What can hang from each mark
razal: didob mevur zifabu
pazuk: didob remup
zifabu: didob mevur razal
remup: didob pazuk
mevur: didob zifabu
didob: mevur pazuk razal remup

Each row was made from one small tree. The marks that hang from a mark follow it in brackets, in alphabetical order. Every link used is in the known rows. Write each row's tree.
Known rows
razal(didob mevur): .15 .38 .00 .12 -.28 .24 .10 -.17 .00 -.23 -.11 -.06 .13 -.26 -.05 .09 .17 -.16 -.22 .05 .22 -.17 .05 .07 -.02 -.49 .01 -.52 -.14 -.03 .26 -.04 -.08 -.11 .09 .20 .34 .27 -.41 .06 .21 -.02 -.07 -.20 .30 -.11 -.11 .43 .04
pazuk(remup(didob(mevur(zifabu)))): -.06 -.10 .11 .17 .05 -.03 -.52 -.19 -.09 -.09 -.17 -.18 -.21 .02 .42 .20 -.17 -.01 .04 -.06 -.07 -.04 .14 -.16 -.15 .28 .12 -.16 .04 -.19 -.09 -.23 .01 .43 .17 -.16 .12 .14 .14 -.03 .01 -.04 .04 .21 .01 -.13 .05 -.10 -.01
razal(mevur): .04 .11 -.10 .01 -.25 .22 .21 -.14 -.03 -.19 -.06 -.04 .09 -.12 -.05 .02 .01 -.06 -.04 .16 .00 -.09 -.05 -.01 -.04 -.24 -.03 -.31 .01 -.02 .19 .17 -.05 -.18 -.02 .05 .26 .10 -.21 -.02 .20 .02 .02 -.13 .19 -.12 -.08 .14 .08
razal(didob(mevur pazuk remup)): -.14 .08 -.03 .30 .14 .36 -.32 -.06 .27 .07 .16 -.09 .23 -.18 -.21 .36 .08 -.08 -.19 -.09 .14 .47 .28 .18 .04 .12 .08 .06 -.17 -.01 .12 -.32 -.20 .15 .16 -.02 .28 .17 -.10 .43 -.25 -.26 -.09 -.23 .32 -.09 -.04 .26 -.39
remup(didob(mevur razal(zifabu))): -.16 .05 -.04 .02 .01 .09 -.25 -.48 .11 .00 -.01 -.33 -.02 -.16 .21 .26 -.02 .09 -.10 -.09 -.14 .37 -.11 -.18 -.18 .14 .33 -.16 .25 -.35 .21 .36 -.21 .37 .12 -.14 .14 .19 .16 .32 .00 -.17 -.11 .09 .03 -.16 .19 -.03 .33
didob(razal(mevur)): -.01 .07 -.28 -.15 -.19 .18 .08 -.16 .31 -.17 -.05 -.19 .15 -.16 -.08 .14 .01 -.01 .06 .11 .00 .20 -.07 -.06 -.09 -.09 .25 -.19 -.04 -.09 .27 .43 -.15 -.13 -.02 -.17 .28 .04 .02 .13 .06 -.13 -.02 -.23 .09 -.05 .06 .17 .12
didob(mevur(zifabu) pazuk): -.22 .03 -.06 .28 .23 .58 -.05 -.03 .30 .22 .15 -.13 .17 .06 -.07 .36 .07 .15 -.06 .02 -.23 .56 -.31 .02 .09 .20 .06 .17 .11 -.11 .19 -.09 -.25 .03 -.04 -.33 .03 .00 -.10 .48 -.21 -.23 -.01 -.18 .25 -.07 -.19 .17 -.07
zifabu(didob(remup) mevur razal): -.12 -.24 .07 .48 -.14 -.36 .05 -.30 .55 .54 .45 -.28 .27 .33 -.42 .21 .05 .20 -.27 -.05 -.64 .14 .26 .58 .00 .03 -.24 -.21 .04 .38 -.20 .24 -.12 -.17 .24 .20 .60 -.29 -.03 .43 -.32 .16 -.02 -.16 .60 .33 -.27 .81 -.37
didob(razal(zifabu)): .02 .04 -.09 -.03 -.02 .11 -.03 -.22 .24 .01 -.12 -.17 .14 -.11 -.10 .08 .07 .02 -.05 -.07 .10 .32 -.27 -.07 -.08 -.01 .13 -.07 .05 -.21 .22 .43 -.22 -.03 -.03 -.17 .06 .07 -.07 .09 .01 -.20 -.13 -.12 -.02 -.04 .13 .12 .13
zifabu(mevur(didob(pazuk razal remup))): -.09 -.13 .04 .26 -.03 .19 -.15 -.10 .41 .09 .37 -.17 .16 .16 -.04 .30 .16 .14 .06 -.04 -.33 .24 .33 .24 -.17 .16 .06 .14 -.10 .09 .09 .04 -.14 -.22 .00 -.07 .55 -.14 -.03 .48 -.27 -.10 .14 -.23 .29 .12 .00 .32 -.26
didob(mevur remup): -.23 -.25 -.09 .31 .06 .21 -.34 -.10 .24 .00 .17 -.14 .15 -.04 -.12 .43 -.07 .12 -.15 .12 -.21 .41 .18 .07 .08 .33 .18 .10 -.01 .05 .09 -.06 -.12 .07 .04 -.20 .17 .00 .07 .31 -.20 -.20 -.10 -.11 .27 -.01 -.01 .14 -.27
remup(pazuk(didob(mevur razal(zifabu)))): -.08 -.21 .03 -.04 -.04 .08 -.44 -.10 .05 -.23 -.02 -.04 -.07 -.16 .09 -.03 -.21 .05 .10 .02 .20 .30 -.21 -.18 .00 .29 .14 .06 .17 -.35 .05 .04 -.21 .30 .03 -.21 .14 .20 .27 .03 -.04 -.06 .19 -.04 -.09 -.17 .25 .02 .18
zifabu(didob): .06 .15 .14 .02 -.07 -.17 .16 -.18 .09 .29 .15 .01 .16 .11 -.04 .00 .02 .01 -.12 .03 -.32 .02 -.08 .17 -.09 -.05 -.22 -.06 -.07 .09 -.13 -.09 -.01 .04 .16 .20 .06 .08 -.18 .17 -.11 .08 .16 .08 .17 .06 -.10 .36 -.11
pazuk(remup(didob(mevur))): -.12 -.17 .05 .09 .01 -.09 -.54 -.18 -.17 -.14 -.15 -.16 -.20 -.03 .37 .13 -.24 -.06 .04 -.07 .01 -.05 .26 -.17 -.20 .35 .16 -.12 .05 -.18 -.13 -.23 .03 .45 .20 -.13 .16 .18 .28 -.06 .04 .00 .07 .24 -.01 -.12 .11 -.18 -.07
zifabu(didob(remup(pazuk)) mevur razal): -.15 -.31 .08 .45 -.11 -.35 -.04 -.31 .52 .49 .51 -.26 .23 .34 -.39 .15 -.01 .21 -.19 -.07 -.52 .14 .20 .54 .03 .09 -.24 -.12 .09 .35 -.22 .20 -.20 -.13 .23 .23 .61 -.25 .05 .43 -.39 .15 .06 -.16 .54 .30 -.20 .69 -.38
zifabu(didob(pazuk razal) mevur): -.11 -.01 -.01 .06 -.03 .03 .11 -.16 .47 .37 .41 -.22 .28 .21 -.28 .18 -.02 .08 .05 -.11 -.45 .39 -.03 .33 -.23 .10 -.04 .02 .02 .04 -.11 .26 -.19 -.18 .18 .03 .57 -.07 .09 .59 -.28 .02 .23 -.13 .46 .21 -.11 .57 -.28
pazuk(remup(didob(razal(mevur(zifabu))))): .05 -.03 -.01 .03 -.03 -.04 -.42 -.20 .04 -.17 -.23 -.20 -.17 -.05 .38 .15 -.16 -.09 .14 -.04 -.01 -.03 .15 -.18 -.21 .14 .10 -.23 -.05 -.21 -.01 -.01 .01 .38 .16 -.13 .27 .13 .09 -.10 .00 -.06 .04 .12 -.02 -.18 .13 -.10 .03
remup(didob(mevur) pazuk): -.22 -.14 .04 -.03 .07 .01 -.45 -.33 -.08 -.12 .19 -.18 -.22 -.07 .33 .07 -.19 .11 .08 -.07 .01 .16 -.03 -.24 -.06 .30 .21 .07 .29 -.24 .01 -.01 -.20 .43 .14 .04 .12 .25 .40 .24 -.15 -.01 .14 .16 -.07 -.18 .21 -.35 .27
razal(didob(remup) mevur): .15 .26 -.01 .24 -.19 .26 -.06 -.15 .14 -.22 -.03 -.06 .19 -.28 -.14 .23 .13 -.17 -.21 .08 .17 -.01 .24 .14 .01 -.37 -.05 -.42 -.25 .05 .25 -.08 -.09 -.07 .13 .21 .48 .23 -.46 .09 .05 -.12 -.12 -.25 .36 -.16 -.07 .39 -.17
razal(mevur(zifabu)): .17 .25 .00 .18 -.17 .34 .25 -.13 .12 -.10 -.12 -.06 .07 -.02 .06 .14 .14 .05 -.08 .19 -.20 -.08 -.31 -.02 .07 -.41 -.11 -.39 -.03 -.03 .27 .19 -.06 -.20 -.08 -.01 .19 .04 -.51 .01 .13 -.05 -.06 -.16 .24 -.13 -.19 .33 .22
zifabu(didob mevur): .00 .02 .22 .18 -.16 -.16 .14 -.16 .14 .30 .31 -.14 .14 .27 -.13 .10 .02 .12 -.10 -.06 -.50 -.04 -.04 .32 -.15 -.09 -.14 -.20 .04 .13 -.18 .10 -.03 -.19 .16 .23 .41 -.04 -.08 .35 -.08 .20 .19 .05 .46 .29 -.21 .66 -.16
pazuk(didob(mevur)): -.03 -.11 .08 .06 -.13 .03 -.33 -.04 -.05 -.17 -.13 .02 -.04 -.13 .15 .09 -.16 .01 -.02 .11 -.08 .17 .06 -.06 -.04 .23 .13 -.13 .11 -.30 -.03 -.12 .05 .35 .05 -.25 .11 .10 .17 .02 .14 .04 .14 .02 .04 -.12 .10 .29 .14
mevur(didob zifabu): .27 .35 .35 .37 -.03 .24 .10 -.16 .24 .17 .06 .00 .03 .19 .47 .25 .49 .25 -.14 .11 -.46 -.10 -.17 .05 .04 -.27 -.22 -.02 -.22 .07 .26 -.29 -.04 -.08 -.16 -.04 -.07 -.04 -.76 .23 -.16 -.13 .06 -.14 -.01 -.05 -.16 .42 .23
didob(mevur pazuk(remup)): -.36 -.23 -.15 .15 .16 .39 -.35 .00 .08 .05 .05 -.11 .10 -.02 -.05 .21 -.18 -.05 .02 -.04 .06 .43 .09 -.01 -.10 .53 .16 .21 .07 -.10 .00 -.28 -.19 .18 .08 -.36 .16 .11 .31 .28 -.12 -.15 .12 -.05 .18 -.09 -.04 -.10 -.37

Write each row's tree
-.08 .00 .14 .17 -.01 .01 .15 -.10 .23 .40 .40 -.12 .22 .26 -.25 .10 .00 .06 -.01 -.11 -.46 .20 .00 .38 -.17 .05 -.22 .00 .05 .09 -.21 .04 -.10 -.17 .19 .18 .49 -.04 -.02 .48 -.23 .12 .25 -.03 .50 .20 -.19 .50 -.34
zifabu(didob(pazuk) mevur)
-.04 -.05 -.10 .30 -.26 -.01 .16 -.33 .32 .15 .12 -.13 .19 .01 -.13 .08 .20 .07 -.26 .14 -.19 -.05 .24 .26 .04 -.13 -.12 -.25 .00 .27 .20 .12 -.14 -.15 .00 .01 .30 -.14 -.22 .12 -.03 .00 -.10 -.30 .20 -.04 -.13 .33 -.04
zifabu(razal(mevur(didob(remup))))
-.04 -.11 -.01 .32 -.04 -.37 .10 -.31 .49 .55 .30 -.12 .29 .17 -.33 .10 .04 .09 -.28 .03 -.44 .20 .22 .45 .05 .06 -.31 -.07 -.06 .34 -.15 .03 -.12 .06 .22 .15 .25 -.18 -.14 .25 -.35 .02 -.05 -.14 .31 .10 -.15 .51 -.34
zifabu(didob(remup) razal)
-.07 -.04 -.12 -.23 -.02 .00 -.31 -.36 .11 -.23 .13 -.20 -.15 -.16 .27 .02 -.18 .01 .24 -.05 .11 .16 -.02 -.25 -.15 .12 .20 -.03 .16 -.27 .12 .29 -.22 .34 .13 .06 .32 .25 .31 .14 -.14 -.06 .14 .01 -.12 -.27 .33 -.36 .31
remup(didob(razal(mevur)) pazuk)
-.09 -.10 .07 .19 -.09 .16 -.16 -.08 .25 .04 .23 -.18 .07 .17 .08 .20 .14 .10 .09 -.09 -.24 .10 .26 .17 -.23 .17 .12 .05 -.05 .04 .05 .00 -.11 -.20 .00 -.10 .50 -.07 .04 .39 -.13 -.02 .19 -.16 .21 .15 -.01 .28 -.19
zifabu(mevur(didob(pazuk(remup) razal)))
-.09 -.14 .06 .23 .02 -.10 -.49 -.24 .00 -.01 -.15 -.22 -.19 .05 .35 .18 -.15 .02 -.02 -.06 -.10 -.03 .15 -.11 -.12 .27 .11 -.20 .09 -.12 -.07 -.16 -.02 .43 .18 -.16 .14 .07 .17 -.02 -.01 -.02 -.02 .16 .03 -.09 .02 -.03 -.02
pazuk(remup(didob(mevur(zifabu(razal)))))
-.15 .03 -.06 .32 -.11 -.09 -.05 -.24 .28 .22 .05 -.23 .13 -.04 -.19 .12 .19 .06 -.36 -.06 .03 .07 .12 .23 .13 -.10 .13 -.28 .10 .16 .10 .03 -.18 .02 .10 .01 .10 -.06 -.01 .23 -.02 .00 -.24 -.23 .21 .13 -.17 .45 -.01
zifabu(razal(didob(mevur)))
-.14 -.05 -.16 .03 .15 .37 -.01 -.12 .39 .14 .09 -.21 .24 -.06 -.33 .12 .02 -.02 .07 -.19 .08 .63 -.18 .07 -.14 .16 .06 .15 .10 -.23 .18 .42 -.34 -.11 .01 -.23 .36 .01 .08 .36 -.17 -.25 -.01 -.23 .17 -.06 .09 .07 -.13
didob(pazuk razal(zifabu(mevur)))
-.10 -.10 .00 .48 .12 .34 -.30 -.10 .38 .07 .13 -.17 .13 .07 -.01 .56 .07 .24 -.17 .14 -.38 .44 -.08 .05 .19 .16 .07 .03 -.07 .03 .16 -.04 -.14 .05 -.02 -.27 .10 -.06 -.24 .36 -.24 -.27 -.17 -.15 .30 -.02 -.14 .34 -.13
didob(mevur(zifabu) remup)
.10 .26 .11 .20 -.17 .35 .41 -.46 -.02 .15 -.06 -.01 .33 -.13 -.24 -.05 .08 -.10 -.29 .03 -.04 .15 -.43 .14 -.13 -.31 -.43 -.34 .08 -.14 .22 .21 -.25 -.15 .08 .18 .29 .28 -.62 .10 .14 -.06 .05 -.07 .38 -.24 -.14 .36 -.02
razal(mevur zifabu(didob(pazuk)))
.11 -.24 .11 .05 -.13 -.12 -.65 -.03 -.02 -.30 -.41 -.06 -.12 -.12 .21 .01 -.30 -.15 .14 -.05 .17 .08 .18 -.11 -.24 .33 .07 -.24 -.02 -.44 -.13 -.03 .06 .44 .16 -.35 .37 .11 .21 -.27 .16 -.01 .17 .07 -.03 -.16 .26 .23 -.04
pazuk(didob(razal(zifabu(mevur))) remup)
-.06 -.04 .15 .23 -.08 .18 .00 -.08 .14 .10 .32 -.09 .07 .19 .04 .13 .19 .12 .01 -.06 -.29 .01 .20 .23 -.16 .04 -.03 .05 -.01 .09 .04 -.08 -.07 -.26 -.03 .01 .41 -.08 -.08 .38 -.11 .05 .19 -.14 .26 .13 -.09 .29 -.14
zifabu(mevur(didob(pazuk)))
.14 .18 .09 .37 .19 .43 -.08 -.14 .69 .25 .24 -.09 .23 .12 .21 .47 .41 .21 .03 .08 -.44 .47 .06 .12 .00 .04 -.18 .31 -.35 .06 .31 -.17 -.22 -.01 -.10 -.23 .19 -.12 -.60 .49 -.50 -.40 .06 -.37 .04 -.18 -.02 .31 -.11
mevur(didob(pazuk razal remup) zifabu)
-.06 .18 .05 .43 .20 .44 -.30 -.06 .37 .12 .13 -.11 .22 -.11 -.14 .47 .17 -.01 -.20 -.07 .01 .48 .09 .16 .11 .00 .03 .01 -.18 -.02 .17 -.30 -.23 .12 .12 -.05 .25 .13 -.31 .46 -.29 -.29 -.14 -.26 .34 -.09 -.12 .39 -.30
razal(didob(mevur(zifabu) pazuk remup))
-.20 -.04 -.02 .29 -.18 -.24 .16 -.42 .37 .56 .26 -.24 .28 .17 -.22 .12 .09 .19 -.40 .06 -.46 .19 -.06 .35 .03 .05 -.06 -.21 .16 .25 -.05 .09 -.19 .03 .17 .02 .09 -.10 .00 .41 -.15 .09 -.03 -.10 .35 .19 -.27 .65 -.09
zifabu(didob(mevur) razal)
-.03 .11 -.02 .00 .01 .25 .01 -.16 .36 .14 .24 -.04 .20 -.01 .15 .15 .27 .04 .05 .01 -.13 .30 .22 .07 -.19 .16 .02 .31 -.19 .04 .22 -.16 -.17 -.02 -.06 -.16 .16 .02 -.13 .41 -.26 -.21 .20 -.26 -.08 -.11 .10 .05 -.10
mevur(didob(pazuk razal))
.12 -.02 -.08 -.13 -.23 .01 -.19 -.05 .14 -.28 -.21 -.01 .02 -.22 .09 .03 -.15 -.09 .14 .14 .02 .17 .08 -.08 -.12 .05 .12 -.24 -.02 -.33 .08 .18 .03 .26 .05 -.25 .32 .08 .12 -.08 .15 -.01 .13 -.13 -.02 -.20 .21 .27 .21
pazuk(didob(razal(mevur)))
.01 .02 .28 .31 .01 .11 .05 -.30 -.01 .28 .04 -.08 .18 .12 -.21 .01 .01 -.02 -.21 -.21 -.12 .16 -.25 .21 -.18 -.01 -.35 -.14 .11 -.12 -.07 .09 -.19 -.07 .14 .13 .32 .12 -.29 .17 -.03 -.01 .09 .08 .38 .02 -.11 .41 -.20
razal(zifabu(didob(pazuk(remup)) mevur))
.05 -.06 .29 .38 -.01 .03 -.01 -.34 .06 .21 .15 -.09 .17 .11 -.23 .07 .03 .08 -.24 -.14 -.17 .16 -.27 .21 -.06 -.06 -.35 -.14 .09 -.05 -.04 .18 -.21 -.10 .11 .21 .34 .10 -.35 .19 -.12 -.02 .03 .04 .38 .03 -.07 .45 -.15
razal(zifabu(didob(remup(pazuk)) mevur))
-.25 .00 -.04 .01 .18 .19 -.21 -.29 .04 .10 .17 -.18 -.04 -.10 .16 .20 -.10 .02 .04 -.10 -.15 .37 .10 -.07 -.16 .30 .17 .09 .20 -.22 .04 -.01 -.14 .40 .15 -.06 .18 .16 .26 .37 -.14 -.10 .03 .09 .08 -.23 .12 -.25 .07
remup(didob(mevur pazuk))
.17 .24 .25 .41 .06 .17 -.20 -.26 .04 .01 -.14 -.02 .17 -.22 -.18 .16 .21 -.13 -.39 -.19 .30 .16 -.02 .12 .04 -.27 -.22 -.23 -.14 -.12 .17 -.09 -.19 .08 .13 .21 .17 .26 -.57 .02 -.04 -.23 -.25 -.09 .22 -.15 .02 .35 -.14
razal(didob(remup) zifabu)
.15 .20 .17 .39 .01 -.09 .24 -.22 .45 .50 .08 -.14 .13 .28 -.01 .16 .25 .24 -.24 .03 -.54 .07 -.36 .25 .17 -.28 -.31 -.23 -.02 .16 .02 .09 -.11 -.01 .05 .04 -.01 -.18 -.50 .21 -.22 .00 -.10 -.13 .23 .08 -.31 .66 .11
mevur(zifabu(didob razal))
-.35 -.29 -.21 .28 .28 .47 -.31 -.03 .37 .15 .31 -.09 .27 -.06 -.31 .41 -.11 .03 -.02 .03 -.13 .74 .24 .14 .03 .52 .07 .40 -.02 .01 .08 -.16 -.24 .11 .08 -.28 .28 .00 .15 .50 -.38 -.31 -.01 -.21 .31 -.14 .00 -.05 -.51
didob(mevur pazuk remup)
-.04 .13 -.32 -.04 .07 .52 .13 -.08 .53 .03 .05 -.16 .26 -.10 -.17 .22 .05 -.02 .17 .05 -.05 .56 -.19 .01 -.06 -.02 .07 .04 -.05 -.14 .31 .34 -.29 -.11 -.02 -.28 .34 -.01 -.10 .34 -.18 -.28 .02 -.38 .17 -.19 .00 .10 -.03
didob(pazuk razal(mevur(zifabu)))
-.39 -.11 -.38 -.04 .13 .47 -.15 -.10 .49 .11 .19 -.27 .27 -.11 -.20 .34 -.06 .06 .06 .00 -.05 .81 -.07 -.01 -.08 .43 .42 .27 .11 -.16 .23 .22 -.36 .03 .01 -.48 .19 .02 .37 .61 -.22 -.31 .03 -.28 .16 -.04 .04 .04 -.14
didob(mevur pazuk razal)
-.06 -.08 -.06 .32 .00 -.18 -.17 -.17 .35 .19 .11 -.14 .11 -.03 -.25 .08 .10 .01 -.23 -.09 .12 .10 .26 .27 .17 -.05 -.05 -.12 -.03 .21 .02 -.02 -.17 .07 .15 .11 .21 -.09 -.03 .11 -.22 -.04 -.20 -.26 .14 .04 -.06 .28 -.17
zifabu(razal(didob(remup(pazuk))))
.04 -.06 .16 .22 -.02 .08 -.23 -.16 .16 .00 .27 .06 .07 .04 .23 .15 .19 .09 -.02 .10 -.13 .01 .34 .08 -.05 .16 -.15 .28 -.25 .16 .10 -.40 -.08 .04 -.03 .05 .16 .05 -.27 .20 -.31 -.13 .19 -.13 -.07 -.11 .11 .02 -.17
mevur(didob(remup(pazuk)))
-.18 -.02 .03 .14 .04 .09 -.08 -.18 .15 .34 .20 -.07 .24 .09 -.07 .16 -.12 -.01 -.10 .00 -.27 .33 -.01 .18 -.17 .33 -.12 .09 -.01 .03 -.15 -.29 -.15 .17 .22 -.06 .16 .15 .05 .38 -.21 -.04 .25 .04 .29 -.01 -.14 .30 -.38
zifabu(didob(mevur pazuk(remup)))
-.02 -.11 -.33 .04 -.08 .19 -.14 -.13 .52 -.17 .07 -.17 .24 -.18 -.21 .34 -.06 -.01 .08 .16 -.07 .42 .22 .04 -.03 .07 .15 -.03 -.19 .00 .24 .37 -.17 -.07 .04 -.16 .47 -.02 -.03 .17 -.18 -.28 -.09 -.31 .18 -.13 .15 .14 -.19
didob(razal(mevur) remup)
.17 .19 .23 .48 .21 .42 -.04 -.11 .47 .28 .25 .04 .18 .17 .24 .39 .41 .18 -.04 .09 -.44 .28 .07 .17 .05 -.02 -.36 .27 -.33 .12 .23 -.40 -.13 .01 -.10 -.09 .14 -.10 -.72 .39 -.46 -.30 .08 -.27 .09 -.20 -.10 .28 -.17
mevur(didob(pazuk remup) zifabu)
.03 .10 -.05 .17 -.17 .38 .14 -.20 .17 -.08 .15 .04 .24 -.10 .02 .16 .16 -.04 -.06 .20 -.13 .07 .26 .12 -.11 -.07 -.19 -.04 -.19 .10 .27 -.12 -.10 -.15 -.03 .04 .41 .11 -.40 .20 -.07 -.14 .14 -.25 .21 -.24 -.04 .13 -.17
razal(mevur(didob(pazuk remup)))
